Known rows, with every step that occurs:
namake gare mada fidalav: [-3.180  2.809 -0.722 -1.364 -3.219 -0.472  3.820  3.918  1.155 -2.975
  0.690  0.697 -2.226  0.329  4.168 -1.043  1.667 -1.949 -4.820  3.253
  1.518  1.574  3.183]
fidalav gona: [-5.159  0.125 -1.035  1.644  5.259 -4.047 -3.441 -2.753 -3.626  1.648
 -2.679  0.769  0.154 -3.126  3.651  5.060  0.606 -0.202  1.128 -1.453
 -1.758  2.035  4.878]
gare gona podum mada fidalav: [ 3.178 -0.032  4.946 -1.753 -2.877  0.104  3.382  6.091  2.763  2.560
 -1.123  0.729 -0.233 -1.698 -2.596  2.661  2.642  0.072  0.493  1.071
 -1.259  0.153  4.622]
fidalav namake: [-3.797  0.617 -2.066 -0.485  5.711 -4.819 -2.056 -2.203 -7.364 -0.624
 -3.523  2.120 -0.024  0.400  0.903 -0.211 -1.965 -3.035  4.687 -0.871
 -1.263  4.925  2.119]
podum mada: [-1.459  1.475 -0.880 -0.206  1.147 -1.811 -0.566  1.777 -2.911  3.812
 -0.503  0.008 -0.329 -2.207 -1.911  0.069  1.355 -2.403  1.580 -0.328
 -1.624  1.493  3.346]
gare mada fidalav: [-2.062  3.409 -0.612 -2.032 -0.107 -1.660  2.388  2.263 -1.189 -0.975
  2.040 -0.768 -1.368 -1.632  1.718 -0.870  0.826 -4.372 -1.445  1.945
  0.340  3.815  5.184]
namake fidalav gona gare: [-4.733 -1.058  0.735  1.024  6.396 -4.506 -2.425 -3.443 -0.586 -0.631
 -5.211  3.529  0.227 -0.395  4.619  0.532  1.290  2.258 -1.541  0.415
  1.107  1.502  1.517]
gare namake: [-1.076 -0.396 -1.284 -1.286  2.339  0.368 -0.932 -2.657 -7.402  1.093
 -3.080  1.315 -0.472 -1.785  1.473 -1.296 -2.057 -2.141  1.826 -0.812
  0.306  2.775  2.834]
gare gona fidalav: [ 0.939 -1.113  1.859  0.427  0.663 -0.844 -0.882 -1.148 -3.890  4.221
 -5.582  2.822 -0.890  0.528  3.281  1.434 -0.663 -0.199  4.325 -0.379
 -0.648  3.509  4.075]
gona podum mada fidalav namake gare: [-0.296  0.654  2.452 -1.992 -3.164 -4.714  4.269  5.204  2.230 -5.063
 -1.997  3.245 -0.602  0.763 -3.525 -2.231  1.334 -0.870 -2.233  2.526
  1.057  2.772  0.025]
gare namake fidalav gona: [-2.498 -2.071  0.444  1.959  6.281 -0.986 -3.644 -3.718 -3.640 -1.269
 -2.671  0.503  0.345 -2.401  6.683  0.427 -0.510  0.259 -0.308  2.260
  1.177  1.560  3.727]
namake fidalav gona: [-4.120 -0.609  0.204  2.755  7.410 -3.658 -3.853 -1.835 -2.122  0.665
 -2.863  1.622  0.445 -1.394  7.218  2.538  1.768  0.797 -0.626  1.201
 -0.318  2.948  4.008]
gona podum mada gare namake: [ 1.020 -0.067  2.069 -4.650 -2.780  0.180  1.604  3.179  0.817 -1.343
 -0.225  0.846  1.457 -2.921 -5.773 -2.039  0.588 -1.740  2.473  0.331
  1.052 -1.896  0.605]
gare gona podum: [-0.172 -1.968  2.223 -0.926  1.286 -2.036  1.499  1.290 -2.499  3.714
 -5.943  2.442  0.409 -0.127  4.588  4.270  0.246  2.459  3.170 -2.839
 -1.238  0.569  3.423]
podum gona gare namake fidalav: [-1.794 -3.615  0.044 -3.219  4.136  3.702 -1.878 -1.081 -2.387 -0.165
 -6.690  4.039  0.010  0.869  1.528 -4.197 -0.550 -0.812 -3.187  0.333
  0.627 -1.223  0.662]
gona gare mada fidalav: [-2.715  2.838 -0.192 -3.864 -1.816 -1.596  3.610  1.102  0.006 -2.795
 -0.366  1.696 -1.423 -0.426 -1.155 -3.015 -0.078 -3.275 -2.651  1.284
  1.408  2.347  3.009]
gare gona: [-1.250 -0.382  0.323  0.547  3.398  0.489 -1.525  0.056 -4.510  4.813
 -3.757  0.612 -0.523 -0.380  4.100  4.359  0.398  0.384  4.111 -1.681
 -2.779  0.503  4.617]
namake fidalav: [-2.212  0.953 -0.625  0.677  5.784 -2.258 -2.050 -0.249 -3.916  1.917
 -3.056  3.158 -0.147  0.651  6.010 -0.710  1.741 -0.728 -0.341  0.585
  0.530  5.551  2.090]
namake gare mada: [-4.826  1.066 -2.631 -0.380 -1.159 -1.713  2.768  2.381 -1.318 -0.941
 -1.747  0.318 -1.468  0.398  7.305 -0.258  0.235 -0.892 -1.795  0.977
  1.114 -1.106  2.485]
namake fidalav gona podum mada: [-1.536 -1.769  2.617  1.533  3.319 -5.918 -0.158  2.756  2.596  0.259
 -2.326  0.910  1.649 -2.625  4.233  1.502  2.639  1.958 -1.425  1.414
  0.463 -0.016  3.125]
fidalav gona podum: [-3.999 -1.621  0.995 -0.059  3.381 -6.497 -0.463 -1.171 -1.540  0.188
 -5.056  2.334  1.196 -2.593  4.185  5.123  0.922  2.262  0.002 -2.495
 -0.497  1.968  3.875]

Rows:
[-3.180 -0.381 -1.265 -0.348 -1.805 -5.537  2.583 -0.261 -2.814 -5.594
 -3.773  2.165 -1.426  2.547  4.674 -4.919 -3.277 -2.917  1.509  2.968
  2.618  3.191  1.062]	gona fidalav namake gare mada
[-4.004 -2.251 -1.525 -1.727 -1.275 -1.242  0.929  2.213 -0.399 -4.593
 -4.585  2.391 -1.021  2.377  4.144 -3.672 -1.891 -3.881 -0.484  2.245
  0.010 -0.704  2.016]	podum gona fidalav namake gare mada
[-6.419 -0.232 -1.260 -0.680  2.206 -4.715  0.901 -2.095 -0.120 -1.975
 -2.424 -0.406  0.046 -2.201  3.407  1.225 -1.160 -0.625  0.012 -0.372
  0.282 -2.760  4.162]	fidalav gona gare mada
[ 1.188  1.955  2.855 -2.744 -2.428 -2.657  3.163  4.992  1.241  0.159
 -0.322  2.354 -0.159 -2.223 -3.988 -0.581  2.508 -1.826 -2.369  0.853
  0.278  4.237  3.103]	gona podum mada fidalav
[-1.672 -3.258  1.832 -0.101  0.449 -3.494  2.406  1.820 -1.587 -1.477
 -7.701  3.340  0.109  2.564  5.402  2.804 -1.099  3.244  2.872 -1.020
 -0.109 -0.759  0.358]	fidalav namake gare gona podum
[-1.519 -1.247  0.009 -2.031  1.390  0.401 -2.844 -0.018 -3.172  2.930
 -5.849  4.312 -0.545  0.155  0.765 -0.397  0.815 -3.190 -0.487 -1.128
 -1.363  3.935  3.639]	podum gona fidalav
[-0.055 -1.609  1.979  1.315 -2.085 -0.068  1.070  0.284 -1.401  2.418
 -7.317  3.912 -1.737  2.302  5.402  1.725  0.347  1.993  1.060  0.665
  0.500  1.671  1.984]	namake gare gona fidalav
[-5.658 -0.391 -0.502 -0.104  4.304 -4.848 -1.824 -4.154 -2.125  0.173
 -5.091  3.006  0.159 -1.615  0.816  2.587 -0.053  1.184 -0.016 -1.770
 -0.627  0.658  2.555]	fidalav gona gare
[-2.036 -0.652  1.749 -2.065  1.222 -0.704 -0.429 -4.182 -1.346 -3.352
 -2.846  2.524 -0.886 -3.163 -2.927 -0.418 -1.098 -0.374 -2.274  1.094
  1.252  1.957  3.056]	mada fidalav gona gare namake
[ 0.241 -2.075  2.888 -0.098 -3.700 -0.719  4.319  5.984  2.746  2.635
 -5.241  1.460 -0.109  0.527  2.728  3.045  2.299  3.525 -0.079 -0.372
 -0.426 -4.562  1.624]	namake gare gona podum mada
[ 0.620  1.340  1.120 -1.763  1.427  2.356 -1.396  2.963  0.113 -1.032
  1.517 -0.071  0.563 -1.483 -2.461 -4.189  1.279 -2.822  1.957  4.169
  1.405 -0.657  0.620]	podum mada gare namake fidalav
[-5.252 -0.649 -0.385  0.191  4.315 -4.386  0.271 -1.438  1.079 -2.649
 -2.193  0.310  0.074 -0.893  7.128 -0.560 -0.272  0.390 -1.418  2.171
  1.950 -1.992  2.862]	namake fidalav gona gare mada
[-4.033  0.936 -1.952 -2.803  0.588 -3.115  2.729 -0.505 -2.615 -0.626
 -2.604  1.166 -0.636  0.067  2.254 -2.657 -1.672 -2.078  0.297 -0.714
  0.908 -0.225  2.203]	gona gare mada
[-0.975  1.087  0.382 -1.915  3.505  1.901 -2.569 -0.248 -2.453 -1.692
 -0.764  1.996  0.442 -0.183  1.383 -3.064  0.843 -1.727  1.691  2.633
  1.750  1.958  0.191]	mada gare namake fidalav
[-5.396  0.377 -2.909 -0.317  1.031 -4.157  2.359  1.256 -3.090 -4.330
 -1.879 -0.163 -0.963  1.529  5.794 -1.680 -2.301 -2.595  1.261  1.597
  0.631 -0.011  1.215]	fidalav namake gare mada
[-0.789 -1.600  0.489 -1.890  3.469 -0.236  0.042 -3.167 -4.415 -1.289
 -5.580  4.184 -0.348  0.908  3.016 -5.959 -1.740  0.125 -0.828  0.862
  3.098  2.548 -0.586]	gona gare namake fidalav
[ 0.601  0.828  2.796 -1.576 -0.451  0.965 -1.872  0.298 -0.420  2.201
 -3.479  2.737 -0.094  0.764 -0.603  1.796  0.857 -0.936  5.900  0.420
 -0.496  1.872  2.478]	mada gare gona fidalav
[-4.066  1.266  1.562 -1.370  2.554 -3.104 -0.594 -2.564  0.645 -1.764
 -3.102  3.511 -0.649 -1.914 -2.784  1.926  1.403 -0.281 -2.673  0.233
 -0.187  3.402  3.477]	mada fidalav gona gare
[-3.238  2.007 -0.153 -0.859  1.016 -2.141  0.553  0.950 -2.455 -4.259
 -2.664  3.598 -1.770  1.927 -0.180 -1.195  0.340 -2.088 -1.322  2.156
  0.188  5.845  0.564]	mada fidalav namake gare
[-1.639  0.132  1.766  0.379  3.087  0.833 -3.251  1.175  2.620 -2.021
  1.885 -1.996  1.176 -3.483 -0.868 -0.802  1.721 -1.267  1.896  4.486
  0.658 -3.638  2.253]	podum mada gare namake fidalav gona
[-1.298 -0.166 -0.145 -0.609  3.074 -6.125 -1.828 -3.642 -7.105 -1.661
 -4.829  4.360 -0.584  1.203  0.233 -3.466 -3.012 -3.566  4.670  0.090
  0.549  8.468  1.592]	gona fidalav namake
[-1.172 -1.130  2.657 -2.610 -1.133 -1.491  0.084  1.761  3.084 -2.446
 -0.252 -0.866  2.021 -4.637 -4.064  1.466  0.869  0.010  1.922  0.695
  0.481 -4.132  2.373]	fidalav gona podum mada gare namake
[-0.315 -0.096  1.096 -1.899 -0.506 -3.742  2.195  3.319 -0.902  2.299
 -2.637  1.693  0.778 -1.597 -0.957  0.293  1.544 -0.368  0.324 -1.497
 -0.220  1.514  2.403]	gona podum mada
[-2.406 -0.934  0.255  1.338  0.400  1.367  0.123  1.373 -1.809  3.286
 -5.525  2.087 -1.314  1.360  5.875  4.321  1.510  2.220  0.845 -0.523
 -1.221 -1.726  2.407]	namake gare gona
[-2.927 -1.437 -0.225  1.165  2.285 -1.363 -0.296  0.391 -3.846 -0.329
 -5.413  1.533 -0.993  2.560  4.818  2.781 -1.193  0.837  4.137  0.187
 -1.494 -0.882  1.587]	fidalav namake gare gona
[-0.014  0.290  2.330  0.674 -1.624  0.652  1.695  4.779  1.312 -1.675
 -0.516 -0.216 -1.649  0.898 -2.356  0.715  1.100 -1.169  1.576  4.073
 -1.787 -1.147  2.556]	podum mada fidalav namake gare gona
